Known rows, with every step that occurs:
miva-fanabe-dipiv-kotov: -2.73	+2.44	-2.26	-2.24	+0.31	+3.24	+1.16	+1.77	+2.34	+1.39	-0.73	+1.29	-4.52	-3.85	+4.33	+3.84	+7.50
dipiv-pevem-fanabe: -1.30	+5.00	+1.47	-0.64	-8.12	-0.28	-3.60	-1.55	-2.44	-4.66	-0.41	-5.04	+1.18	-0.05	+0.32	-0.34	+5.07
miva-fanabe-dipiv-pevem: -1.42	+4.41	-1.59	+0.00	-5.20	+2.59	-0.64	-0.18	+4.04	-5.06	+0.70	-0.64	-3.66	-3.02	+5.12	+3.67	+7.31
pevem-fanabe: +0.08	+2.70	+1.19	-0.53	-4.13	-0.37	-1.73	-2.41	-3.37	-1.96	-1.81	-4.63	+0.96	-1.37	-1.00	-0.50	+4.17
vozab-fanabe: +2.03	+1.97	-0.73	+0.95	-2.56	-0.30	-1.22	-1.29	+1.41	-4.80	-2.50	-2.78	+0.28	-1.91	-3.34	-0.33	+5.92
fanabe-kotov: -2.46	+1.78	-0.64	-2.31	+0.13	-1.09	+0.41	+1.46	-0.98	-3.08	-2.61	-1.29	-0.79	+0.60	+1.63	+0.30	+6.84
kotov-vozab: -3.67	+0.92	-0.57	+0.59	-1.52	-1.48	+1.03	-2.00	-2.32	-4.65	-3.12	-1.87	+1.64	-2.40	+3.20	+1.35	+6.14
kotov-miva: -0.12	+2.24	-2.32	-2.26	+0.11	+1.05	+0.79	-2.43	+1.39	-5.05	-2.84	-2.25	+1.50	+0.12	+2.39	+0.48	+6.27
pevem-dipiv-kotov-vozab-fanabe-miva: -4.00	+2.38	+0.06	-1.46	+2.25	+0.32	+0.18	-0.02	-0.91	-0.67	-4.70	-3.19	+0.32	-4.22	-2.13	+0.14	+4.93
miva-fanabe-dipiv-kotov-pevem: -2.14	+3.53	+1.24	-1.05	-2.57	+3.38	+3.44	+0.68	-0.37	-0.15	+0.17	+0.18	-3.28	-3.86	+8.16	+3.30	+7.12
miva-fanabe: +0.07	+0.82	-1.11	-0.39	-0.78	+0.78	+2.45	-2.20	+1.39	-3.22	-1.97	-1.85	-1.13	-3.69	+3.03	+0.01	+6.13
miva-fanabe-kotov-pevem: -0.84	+1.69	+1.91	-0.42	-1.56	-0.08	+6.22	-1.06	-1.36	-4.34	-1.76	-1.38	-1.33	-2.11	+8.66	-1.05	+6.71
vozab-fanabe-kotov-pevem-dipiv: +0.43	+4.84	+2.84	-0.76	-2.90	+0.07	+1.59	+0.33	-2.51	-3.22	-0.45	-4.24	-1.92	-1.19	+1.76	-2.15	+6.29
pevem-dipiv-kotov: -4.85	+4.30	+0.34	-4.81	+0.08	+1.62	-2.43	+2.66	-3.04	+2.32	-0.13	-2.81	-2.05	-0.95	-0.49	+0.55	+6.28
kotov-miva-fanabe: +1.75	+0.91	-3.34	-1.70	+1.12	+2.09	+4.15	-3.66	+3.78	-4.89	-3.28	-1.96	-0.30	-3.02	+5.55	-0.55	+6.83
kotov-pevem: -0.93	+3.33	+3.38	+0.37	-4.25	-0.22	+1.11	-2.15	-3.52	-4.90	-0.78	-3.10	+2.36	-0.09	+3.66	+0.51	+5.22

Rows:
-2.83	+3.97	-3.52	-4.07	+0.99	+3.34	-0.35	+1.79	+2.50	-0.19	-1.88	+0.50	-2.14	+0.29	+3.98	+4.18	+7.75 -> fanabe-dipiv-kotov-miva
+0.28	+3.76	-4.39	-2.05	-0.25	+3.47	-0.07	+1.48	+4.89	-1.39	-2.64	+0.15	-2.91	-1.09	+1.12	+3.03	+7.93 -> vozab-fanabe-dipiv-kotov-miva
-2.79	+4.82	+0.67	-1.93	-6.49	-1.08	-1.86	+1.42	-2.52	-4.16	-0.83	-3.91	-0.03	+1.07	+1.77	-0.56	+6.37 -> dipiv-pevem-fanabe-kotov
-2.56	+4.37	+4.48	-1.51	-5.41	+0.67	+0.56	-0.18	-6.76	+0.00	-0.74	-4.06	+1.32	-0.27	+2.98	-0.45	+4.81 -> dipiv-kotov-pevem-fanabe
-0.32	+2.65	-1.83	-3.12	-1.02	+0.11	+1.83	-1.50	-0.60	-2.52	-3.54	-3.65	-0.07	+0.58	+3.57	-1.75	+6.19 -> pevem-fanabe-kotov-miva
+0.69	+3.47	+5.91	+0.65	-3.71	-0.31	-0.05	-4.64	-4.67	-4.58	-2.66	-5.98	+3.99	-1.05	+1.59	-0.80	+1.97 -> kotov-pevem-fanabe-miva
+1.90	+1.76	-3.69	-1.29	+0.90	-0.02	+2.93	+0.07	+3.99	-5.66	-4.80	-1.55	-0.68	+0.26	+1.38	-1.15	+7.71 -> vozab-fanabe-kotov-miva
-1.46	+5.18	+4.64	-1.58	-3.67	+1.23	-0.66	-2.02	-5.02	-2.41	+0.71	-4.70	+0.56	-1.14	+2.97	-0.64	+5.01 -> kotov-pevem-dipiv
-3.88	+2.85	-0.86	-1.19	-0.76	+0.52	+0.07	+1.25	-2.18	+0.05	-2.37	-2.53	-1.99	-4.25	-0.33	-0.33	+6.91 -> pevem-dipiv-kotov-vozab-fanabe
-1.81	+4.61	-2.34	-3.53	-1.59	+3.91	-1.01	+0.19	+0.32	+1.12	-1.84	-1.94	-1.94	-0.65	+3.08	+2.40	+6.26 -> pevem-fanabe-dipiv-kotov-miva
-2.90	+4.17	-0.20	-2.44	-3.42	+2.39	-2.45	+1.61	-2.43	+2.61	-0.35	-1.84	-2.68	-1.32	+0.56	+3.18	+5.81 -> pevem-fanabe-dipiv-kotov
-3.60	-0.81	-2.15	-0.19	+1.19	-1.58	+5.99	-0.66	+0.10	-4.00	-4.07	-0.05	-1.86	-4.33	+7.82	-0.11	+7.71 -> miva-fanabe-kotov-vozab
-3.89	+3.65	-1.44	-2.89	-0.85	+2.08	-2.29	+3.03	-0.17	+1.39	-0.71	+0.47	-2.90	-0.65	+1.46	+4.63	+7.01 -> fanabe-dipiv-kotov
-0.01	+4.49	-3.49	-1.33	-3.52	+3.77	+1.25	-1.72	+6.47	-6.66	-0.41	-0.89	-2.81	-2.25	+7.67	+3.07	+8.24 -> kotov-miva-fanabe-dipiv-pevem
-1.31	+3.45	+2.99	-2.21	-1.07	+1.66	+4.66	-0.75	-2.42	-1.87	+0.29	-3.32	-3.19	-3.11	+8.15	-1.59	+6.70 -> miva-fanabe-kotov-pevem-dipiv
-1.43	+2.05	-2.85	-3.65	+1.61	-0.10	+2.75	+0.25	+2.03	-4.34	-3.84	-1.31	+0.03	+1.56	+4.51	-0.10	+7.47 -> fanabe-kotov-miva
-0.13	+0.19	-0.27	+2.33	+0.60	-1.67	+0.77	-3.41	+0.83	-6.93	-6.25	-2.54	+3.08	-3.47	-1.61	+0.65	+4.56 -> kotov-vozab-fanabe-miva
-0.61	+3.60	-2.12	-0.67	-1.68	+2.40	-1.71	+2.85	+2.48	-0.19	-1.42	+0.39	-3.32	-2.08	-1.54	+3.51	+7.01 -> vozab-fanabe-dipiv-kotov
